Known rows, with every way that one mark hangs from another:
X{Q{U{K}}}: [  6 -29  11  13  20 -23   3  13 -15  12   3   8   3 -17  18 -11  -1 -35
  13 -21   5 -15   8]
X{Q}: [  1 -13   7   2   4 -28  10  -6 -14  20  10   3  16  -9  31  -6   7 -16
  13 -10  17 -26   3]
R{Q}: [ -3  -3  -3   4  -1 -15  -5  -4 -18  22  17   0  14  -6  33   2  14 -10
   4  -3  18 -24  -4]
X{Q{U}}: [  2 -20   4   7  10 -28   4   2 -19  21   3   5   7 -15  24 -12  -3 -23
   6 -22  13 -22  12]
R{Q{U{C K} X}}: [  7 -27  -3  10  -3 -10 -22  14 -14  -7   3  10  -3  -1   9  -8   4 -34
  -1 -14  -1  -7  -6]
X{Q{R U}}: [  3 -21  -4 -10  16 -38  -4   1 -19  17   1   1   0 -16  17 -10  -3 -30
   0 -16  15 -23  12]
K{T U{C}}: [  1  -8  12   4   3 -11  -5 -14 -19   2  26 -11  18  -4  10  -2   2 -30
   4 -14   7 -25 -14]
U{Q{X}}: [ -4 -15  -8  -5 -13 -30  -7  -7 -10  13  12  -2  22  -5  17  -4  -2 -14
   6  -1  22 -19  -2]
Q{R U{C K}}: [  4 -19   1  -8  23 -17 -17  19 -13 -11   7  10  -4  -8   2 -10   0 -41
   5 -20  -1 -28  -9]
U{C{B} K Q}: [ -4 -10  11  11  -4 -13  -9   6  -2 -11  12  12  18  -7  10 -10   3 -35
  -1  -2  21 -26 -29]
Q{R U{C K} X}: [  6 -26  -6 -15   9 -24 -21  13 -12 -18   3   4  -5  -4  -3 -12  -1 -40
   4 -18   0 -18  -5]
R{Q{U}}: [ -2 -10  -4   8   6 -15 -12   4 -22  25  10   1   6 -10  27  -3   3 -16
  -2 -13  12 -21   3]
Q{R}: [ -4  -3  -6 -21   9 -29  -5  -4 -15  12  16  -6  12  -8  23  -1   8 -15
  10  -7  19 -35  -3]
X{Q{R}}: [  2 -13  -3 -14   9 -38   3  -8 -15  17   8   0   9 -10  24  -5   7 -23
   8  -6  21 -27   4]
C{B R U{K}}: [ 11   9  -1  11   7  -6  -6 -11  -3   1  42   0  17 -19  18   0  -1  -7
  -2 -22  28 -28 -27]
Q{U{K}}: [  2 -20   7   6  19 -14  -5  15 -17   8  12   2   5 -15  16  -9   1 -28
  16 -22   3 -23   2]
Q{R U}: [ -2 -10  -7 -16  18 -28 -11   4 -20  13   9  -4   3 -12  16  -6  -2 -24
   5 -16  14 -31   6]
Q{R U{C}}: [  0 -10  -5 -13  15 -22 -16   7 -16  -1   6   5   1  -6   7 -10  -2 -30
  -2 -19   6 -36  -5]
U{K{T} Q{R}}: [  2 -21   0   1  14 -29 -13  10  -7   6  14  -3  12 -20   7   7   2 -48
   7   0  19 -10  -6]
K{U{C{R}}}: [  1  -3   0  -3   9 -13 -10 -18 -13   7  38   3  20  -4   9   1  -3  -6
  -7 -17   9 -47 -25]
X{Q{R U{K{T}}}}: [ 11 -33   3   4  26 -31  -7  12 -15   6  -1  -1  -3 -24  10  -3   0 -55
   6 -18  11  -4  11]

Rows:
[ -2 -14  10  12  -2 -15 -12 -10 -14   7  25  -5  23  -7   1   0  -8 -36
  -4  -4  11 -21 -17]	K{T U{C Q}}
[  2 -22   9  18  10 -18  -6  11  -7   9  15  -2  19 -19  15   5   2 -41
  14  -4  17  -9  -6]	U{K{T} Q}
[  6 -27  -5   9  -1 -16 -16   9 -18   8   6   0   0  -8  18  -5   4 -27
   4 -12   7  -3   5]	R{Q{U{K} X}}
[  1 -24  -1   1  -6 -25  -7   4  -7   5  13   2  16  -9  11  -3  -1 -28
  13  -1  14 -11  -6]	U{K Q{X}}
[ -1  -7 -23   1 -10 -21 -23 -14 -12  12  13  -3  11 -10  24   0   0  -6
 -24 -15  34 -19  -8]	C{B R{Q{U X}}}
[  6 -16  13  11  13  -7  -5  11  -7 -12  14   2  12  -9  15   0  11 -41
  16 -16   5 -19 -14]	U{C K{T}}
[ -2  -9 -10   2 -20 -14 -21  -7 -14  -5   1   4   7   1  17 -12   4 -23
 -18 -12  21 -15 -10]	R{Q{U{C{B}} X}}
[  0 -16 -13   2  -9 -20 -15  -2 -21  17   3  -3   5  -6  22  -5   2 -16
  -3 -12  13 -12   9]	R{Q{U X}}
[ -2  -6 -15  -4 -17 -25 -20 -16   3  -6  17   8  24  -4   8  -2  -5 -12
 -21  -5  35 -31 -28]	U{C{B R} Q{X}}
[ -9  -9   0  -4 -27 -22 -13 -25 -12  -5  22  -4  25   3   2 -15  -8 -23
 -13   1  24 -23 -25]	K{U{C{B} Q{X}}}
[  5 -15 -16  -6   4 -21 -21  -1  -7  -3  12   7   8  -4   7  -5  -7 -12
  -9 -26  10 -33  -8]	Q{U{C{R}} X}
[ -4   6   1  -4  -1 -13 -10 -26 -10   0  36  -1  24  -4  14  -4  -1  -6
 -16 -15  24 -45 -33]	K{U{C{B R}}}
[ -1  11   1  12 -13 -15  -5 -16  -9  13  30  -4  24 -16  17  -9  -9 -12
  -5  -6  35 -22 -18]	C{B U{Q}}
[ 15  -5  10  20  11  -3  -2   2 -12   4  31 -10  13 -20  15   1   3 -30
  19 -20  11  -7  -6]	C{U{K{T}}}
[  6 -26   1   0   4 -14 -14  15 -11 -15   4   7   3  -2   4 -14   0 -34
  10 -22  -2 -17  -4]	Q{U{C K} X}
[  4  -7   2   5  10 -13 -14 -18 -11   4  36  -5  22  -9   9   9  -3 -19
  -7 -19  13 -34 -19]	K{T U{C{R}}}
[ -1   0 -21  -4 -17 -23 -17 -24  -8  11  21  -3  19  -5  31   6  10   2
 -18  -5  40 -23 -16]	C{B R{Q{X}}}
[ -2 -20 -11 -14 -10 -37 -18 -21 -17  12  21 -20  19 -11   0   3  -7 -37
  -6   4  23  -7   0]	K{T U{Q{R X}}}
[  3 -16 -13 -21   1 -28 -21   3 -15  -8   1   1   0  -2   3 -12  -3 -29
  -3 -17   6 -26  -1]	Q{R U{C} X}
[  0 -16 -16 -23   3 -34 -16  -2 -20   7   5  -9   3  -9  11  -9  -2 -22
   3 -15  14 -22  10]	Q{R U X}
[  2 -20  -1 -10  25 -24 -11  15 -17   4  10   0  -1 -16  10  -6   1 -35
  11 -17   5 -25   2]	Q{R U{K}}
[  4 -28  -9  -6   0 -35 -17   5  -5  -1   9  -8  11 -16   3   5   1 -47
   5   2  20   0  -2]	U{K{T} Q{R X}}
[  4 -22  12  19   8 -13 -11  14  -2  -6  12   7  16 -11   6   2   2 -48
   7  -7  10 -14 -17]	U{C K{T} Q}
[  6 -23  -7   3   0 -23 -21   4   5  -9  19  15  15  -5   0   2  -6 -23
  -4  -8  13 -24 -24]	U{C{R} K Q{X}}
[ -2  -9 -14 -23  -8 -28 -21  -7 -13 -16   0  -2   5  -1   7 -16  -1 -29
 -12 -15  21 -26 -10]	Q{R U{C{B}} X}
[  8 -29  -9  -8  12 -29 -18  10 -14  -5   2 -13  -1 -17   5  -1   2 -48
   9 -18  10  -1  10]	Q{R U{K{T}} X}
